Known rows, with every step that occurs
ruzekis -> letul: -.04, -.08, -.03, .21, -.03, -.22, .04, .00, -.09, -.13, -.10, -.03, .00, -.04, -.09, -.03, .18, -.02, .03, -.10, .00, .01, .02, .20, .01, .13
ribobo -> libo -> peval -> ruzekis: -.08, .30, -.11, .21, -.01, .38, -.19, .36, .38, .00, -.15, .01, .04, .15, .01, -.06, .08, -.09, -.25, .02, .02, .02, .04, .15, .00, -.11
nodetes -> letul -> dide -> ruzekis: -.02, -.07, -.08, .18, .20, .30, .04, .19, -.25, -.11, -.20, .00, .06, .20, .03, .01, -.16, .03, .20, .05, .07, -.04, .00, .39, -.18, -.14
nodetes -> ruzekis -> dide: -.07, .03, -.13, .02, .01, -.44, .11, -.01, -.38, .01, -.30, .02, -.05, .05, .06, -.12, .02, .07, .00, .15, -.03, -.01, -.06, .04, -.14, .42
nodetes -> letul: -.01, -.14, .00, .12, .20, .48, .16, .04, -.08, -.19, .00, -.03, .02, -.02, .01, -.02, .08, -.02, .12, -.06, .04, -.03, -.09, .01, -.01, .21
ruzekis -> ribobo -> libo -> peval: .01, .33, .02, .00, .15, -.21, .02, .25, .36, -.08, -.13, -.01, .07, .30, .00, .10, -.15, -.10, -.38, -.07, .01, .08, .02, .16, -.04, -.04
dide -> ruzekis -> ribobo -> libo: .02, .28, -.01, .02, .25, -.23, .08, .29, .14, -.15, -.34, .02, .01, .23, .03, .04, .04, -.03, .16, .18, .01, .06, -.01, .24, -.07, -.28
letul -> dide -> ruzekis: .00, .03, -.07, .06, .05, -.09, -.10, .16, -.18, .03, -.19, .02, .05, .20, .01, .02, -.22, .04, .10, .10, .03, -.02, .06, .37, -.17, -.29
ribobo -> ruzekis -> dide: -.03, .09, -.04, .02, .16, -.09, .06, .13, -.19, -.02, -.28, .03, -.04, .05, .04, .07, -.27, .08, .03, .12, -.16, .02, -.03, -.01, -.13, -.09
letul -> dide -> ruzekis -> ribobo -> libo: .04, .26, -.03, .04, .17, -.25, .10, .26, .10, -.16, -.35, .04, .04, .30, .05, .04, -.06, .02, .11, .17, .02, .08, .00, .51, -.19, -.24
ruzekis -> peval -> libo -> ribobo: -.02, .03, .00, .16, .10, .17, -.16, .05, .48, -.25, -.09, .07, .09, -.25, .02, -.26, -.07, .06, -.36, .06, -.01, .07, .09, -.07, .03, -.04
letul -> dide -> ruzekis -> ribobo -> libo -> peval: -.01, .36, -.02, .05, .17, -.29, -.06, .38, .22, -.05, -.26, .01, .11, .46, .01, .12, -.32, -.07, -.31, .01, .03, .07, .06, .46, -.18, -.24
dide -> ruzekis -> peval -> libo: -.16, .12, -.17, .12, .13, .05, -.29, .35, .10, -.18, -.22, .04, .04, -.08, .02, -.33, -.26, -.09, -.07, .18, .02, .00, .01, -.08, .00, -.44
letul -> dide -> ruzekis -> peval -> libo -> ribobo: -.03, .05, -.04, .22, .13, .09, -.21, .15, .33, -.23, -.23, .08, .12, -.09, .03, -.24, -.25, .08, -.31, .13, .02, .06, .13, .23, -.10, -.26
ribobo -> libo: .05, .16, .02, .06, .02, .08, .09, .12, .09, -.01, -.10, .03, -.02, .08, .09, .04, .16, -.02, .11, .13, -.02, .06, -.02, .14, -.01, -.07
ribobo -> libo -> ruzekis: .05, .25, -.02, .07, .11, -.06, -.07, -.19, .10, .02, -.18, .02, .03, .13, .06, .10, -.07, -.09, -.03, .23, -.06, .02, .01, .19, -.03, -.10
ribobo -> ruzekis -> letul -> dide: -.03, -.03, -.06, .28, .00, -.25, .07, .09, -.01, -.09, -.16, .00, .02, .01, -.07, .07, -.17, .04, .01, -.02, -.09, .03, .04, .50, -.16, .06
dide -> ruzekis: -.05, .07, -.06, .04, .14, -.06, -.13, .20, -.17, .04, -.17, -.01, .02, .12, -.02, .02, -.11, -.02, .16, .11, .02, -.04, .03, .02, -.02, -.34
nodetes -> letul -> dide: .04, -.14, -.03, .14, .07, .39, .16, -.02, -.10, -.15, -.04, .00, .04, .07, .03, .00, -.06, .06, .04, -.06, .06, .00, -.05, .38, -.17, .22
libo -> peval: -.04, .13, -.01, .01, .04, -.06, -.16, .14, .13, .09, .06, -.03, .07, .19, -.05, .06, -.26, -.09, -.41, -.13, .01, .00, .07, -.03, .00, -.03
letul -> ruzekis -> peval: -.22, .03, -.07, -.03, .12, -.05, .03, -.10, .14, -.09, -.13, -.01, -.01, -.25, -.09, -.05, -.14, -.05, -.09, -.06, -.05, -.02, -.04, -.13, .04, -.08
nodetes -> letul -> ruzekis -> peval: -.23, -.07, -.07, .08, .28, .36, .16, -.08, .07, -.24, -.14, -.03, .00, -.26, -.10, -.06, -.08, -.06, .01, -.12, -.01, -.04, -.10, -.11, .03, .08
ruzekis -> peval: -.17, -.02, -.08, -.11, .09, -.07, -.03, .11, .09, -.07, -.04, -.01, .00, -.19, -.07, -.07, .24, -.03, -.20, -.05, .01, .00, -.01, -.01, .03, -.05

Rows
-.16, .09, -.08, -.09, .17, -.18, -.18, -.17, .11, -.04, -.11, -.02, .03, -.13, -.08, -.02, .03, -.10, -.32, .05, -.04, -.04, .00, .04, .01, -.11
libo -> ruzekis -> peval
.07, .12, .03, .23, .19, .10, -.06, .09, .15, -.17, -.31, .09, .03, -.02, .09, -.11, -.48, .15, -.13, .20, -.17, .09, .05, -.07, -.12, -.10
peval -> libo -> ribobo -> ruzekis -> dide
.01, .25, .01, .07, .04, .01, -.08, .26, .22, .06, -.04, .00, .05, .26, .04, .10, -.09, -.11, -.30, -.02, -.01, .05, .06, .09, .00, -.10
ribobo -> libo -> peval
-.08, .14, -.08, .04, .09, .04, -.02, .13, .36, -.25, -.20, .00, .00, -.02, -.07, -.13, .08, .00, -.08, -.01, .03, .00, -.03, .13, -.05, .05
peval -> ruzekis -> ribobo
-.11, .20, -.07, -.05, .18, -.12, -.09, -.07, .17, -.06, -.20, .01, .02, -.07, -.01, .02, .19, -.11, -.23, .17, -.06, .01, .00, .14, .00, -.16
ribobo -> libo -> ruzekis -> peval
-.18, .11, -.21, .15, .00, -.21, -.15, .17, .16, -.17, -.17, .04, -.01, -.21, .04, -.42, -.09, -.06, -.16, .18, .01, .00, -.06, -.09, .00, .21
nodetes -> ruzekis -> peval -> libo
-.16, .15, -.10, .14, .14, .11, -.19, .32, .33, -.20, -.13, .05, .02, -.21, .02, -.25, -.37, -.06, -.14, .16, -.10, .03, -.03, -.15, .02, -.24
ribobo -> ruzekis -> peval -> libo
-.06, .37, -.08, .05, .14, -.52, .06, .25, .30, -.06, -.19, -.01, .05, .28, .00, .03, -.08, -.09, -.36, .02, .01, .05, -.03, .18, -.05, .31
nodetes -> ruzekis -> ribobo -> libo -> peval
.05, .17, -.12, .12, .06, -.06, -.23, -.21, -.17, -.11, -.33, .06, .03, .14, .11, -.20, -.59, -.03, -.16, .24, -.08, .02, .02, .01, -.16, -.14
peval -> libo -> ruzekis -> dide
.02, .08, .10, .14, .22, .08, .06, .05, .39, -.04, -.07, .04, .05, -.12, -.03, .15, -.15, .11, -.12, .07, -.15, .04, .07, -.03, .02, -.03
libo -> ribobo -> ruzekis
-.12, .17, -.11, .16, -.04, .32, -.29, .27, .30, .02, -.06, -.02, .05, .08, -.06, -.09, -.04, -.07, -.35, -.09, .04, -.03, .04, .04, .00, -.05
libo -> peval -> ruzekis
-.12, -.02, -.12, .35, -.08, .11, -.13, .14, .07, -.18, -.20, -.03, -.02, -.12, -.11, -.17, .34, -.03, .05, -.06, .02, -.02, .01, .25, .01, .12
peval -> ruzekis -> letul
.05, .23, .01, -.02, .13, -.17, .19, .12, .27, -.19, -.19, .03, .00, .13, .04, .03, .12, .00, .03, .09, -.01, .09, -.04, .22, -.05, .01
ruzekis -> ribobo -> libo
-.20, .04, -.10, -.07, .20, -.15, -.14, .29, -.04, -.05, -.19, -.02, .02, -.07, -.08, -.07, .16, -.06, -.06, .05, .02, -.04, .02, .02, .01, -.34
dide -> ruzekis -> peval
-.04, .04, -.06, .02, .06, -.05, .09, -.22, -.26, -.06, -.31, .02, -.03, .04, .02, -.01, -.45, .06, .09, .04, -.09, .02, -.03, -.08, -.11, -.04
letul -> ruzekis -> dide
-.08, -.02, -.01, .31, .27, .56, .00, -.10, .46, -.39, -.17, .05, .09, -.30, .00, -.26, -.34, .03, -.18, .00, -.02, .04, .02, -.15, .04, .06
nodetes -> letul -> ruzekis -> peval -> libo -> ribobo
-.07, .07, .00, .24, .14, .21, -.12, -.12, .52, -.27, -.16, .07, .07, -.29, -.01, -.24, -.40, .05, -.28, .05, -.05, .06, .06, -.16, .04, -.09
letul -> ruzekis -> peval -> libo -> ribobo
-.05, .14, .01, -.01, .16, -.24, .18, -.20, .24, -.22, -.18, -.01, .01, .00, -.09, .01, -.45, .00, .02, -.06, -.04, .01, -.06, -.02, -.04, .06
letul -> ruzekis -> ribobo
-.04, .14, -.03, -.04, .25, -.34, .01, .20, .05, -.16, -.25, -.01, .03, .17, -.07, .00, -.15, -.01, .05, .04, .03, .00, .00, .11, -.07, -.22
dide -> ruzekis -> ribobo
.03, .25, -.06, .07, .16, -.25, -.17, -.19, .33, -.27, -.21, .03, .07, .10, .01, -.18, -.58, -.09, -.21, .14, -.03, .03, -.02, .07, -.09, -.06
peval -> libo -> ruzekis -> ribobo
.03, -.05, .02, .34, .06, -.19, .09, .00, .20, -.13, -.17, .03, .07, -.05, -.07, .11, -.09, .14, -.14, -.05, -.10, .06, .11, .52, -.14, .14
libo -> ribobo -> ruzekis -> letul -> dide
-.13, .05, .03, .02, .28, .00, .02, .15, .44, -.12, -.10, .02, .04, -.30, -.09, .06, .10, .08, -.31, .01, -.12, .03, .05, -.03, .05, -.06
libo -> ribobo -> ruzekis -> peval
-.02, .25, -.05, .16, .31, .08, .07, .39, .16, -.20, -.27, -.01, .12, .45, .01, .11, -.26, -.07, -.23, -.04, .07, .04, .01, .47, -.18, -.09
nodetes -> letul -> dide -> ruzekis -> ribobo -> libo -> peval
-.04, .37, -.02, .03, .24, -.26, -.09, .41, .24, -.06, -.24, -.01, .08, .40, -.02, .12, -.21, -.12, -.28, .01, .02, .05, .04, .18, -.05, -.29
dide -> ruzekis -> ribobo -> libo -> peval
-.01, .12, -.05, -.03, .17, -.38, .05, .15, .02, -.16, -.26, .00, .06, .25, -.05, .01, -.25, .06, -.02, .04, .04, .01, .03, .41, -.20, -.17
letul -> dide -> ruzekis -> ribobo
.00, .10, -.12, .38, .01, -.19, -.24, -.19, .04, -.20, -.21, .01, .05, .01, -.03, -.22, -.34, -.13, -.08, .12, -.04, .00, .04, .17, -.03, -.03
peval -> libo -> ruzekis -> letul
.01, .18, .00, -.07, .22, -.41, -.01, -.26, .22, -.15, -.17, -.02, .05, .12, -.06, .05, -.28, -.05, -.23, .05, -.03, .00, -.01, .15, -.07, .03
libo -> ruzekis -> ribobo
-.11, -.04, -.15, .28, -.04, -.59, .10, .01, -.18, -.07, -.20, -.03, -.03, -.07, -.08, -.13, .26, -.03, .06, .01, .01, -.03, -.03, .20, .00, .55
nodetes -> ruzekis -> letul
-.11, .19, -.14, .41, -.05, .13, -.19, .33, .24, -.13, -.23, -.02, .04, .09, -.08, -.09, .26, -.13, -.19, -.08, .02, .03, .06, .32, .01, .02
ribobo -> libo -> peval -> ruzekis -> letul
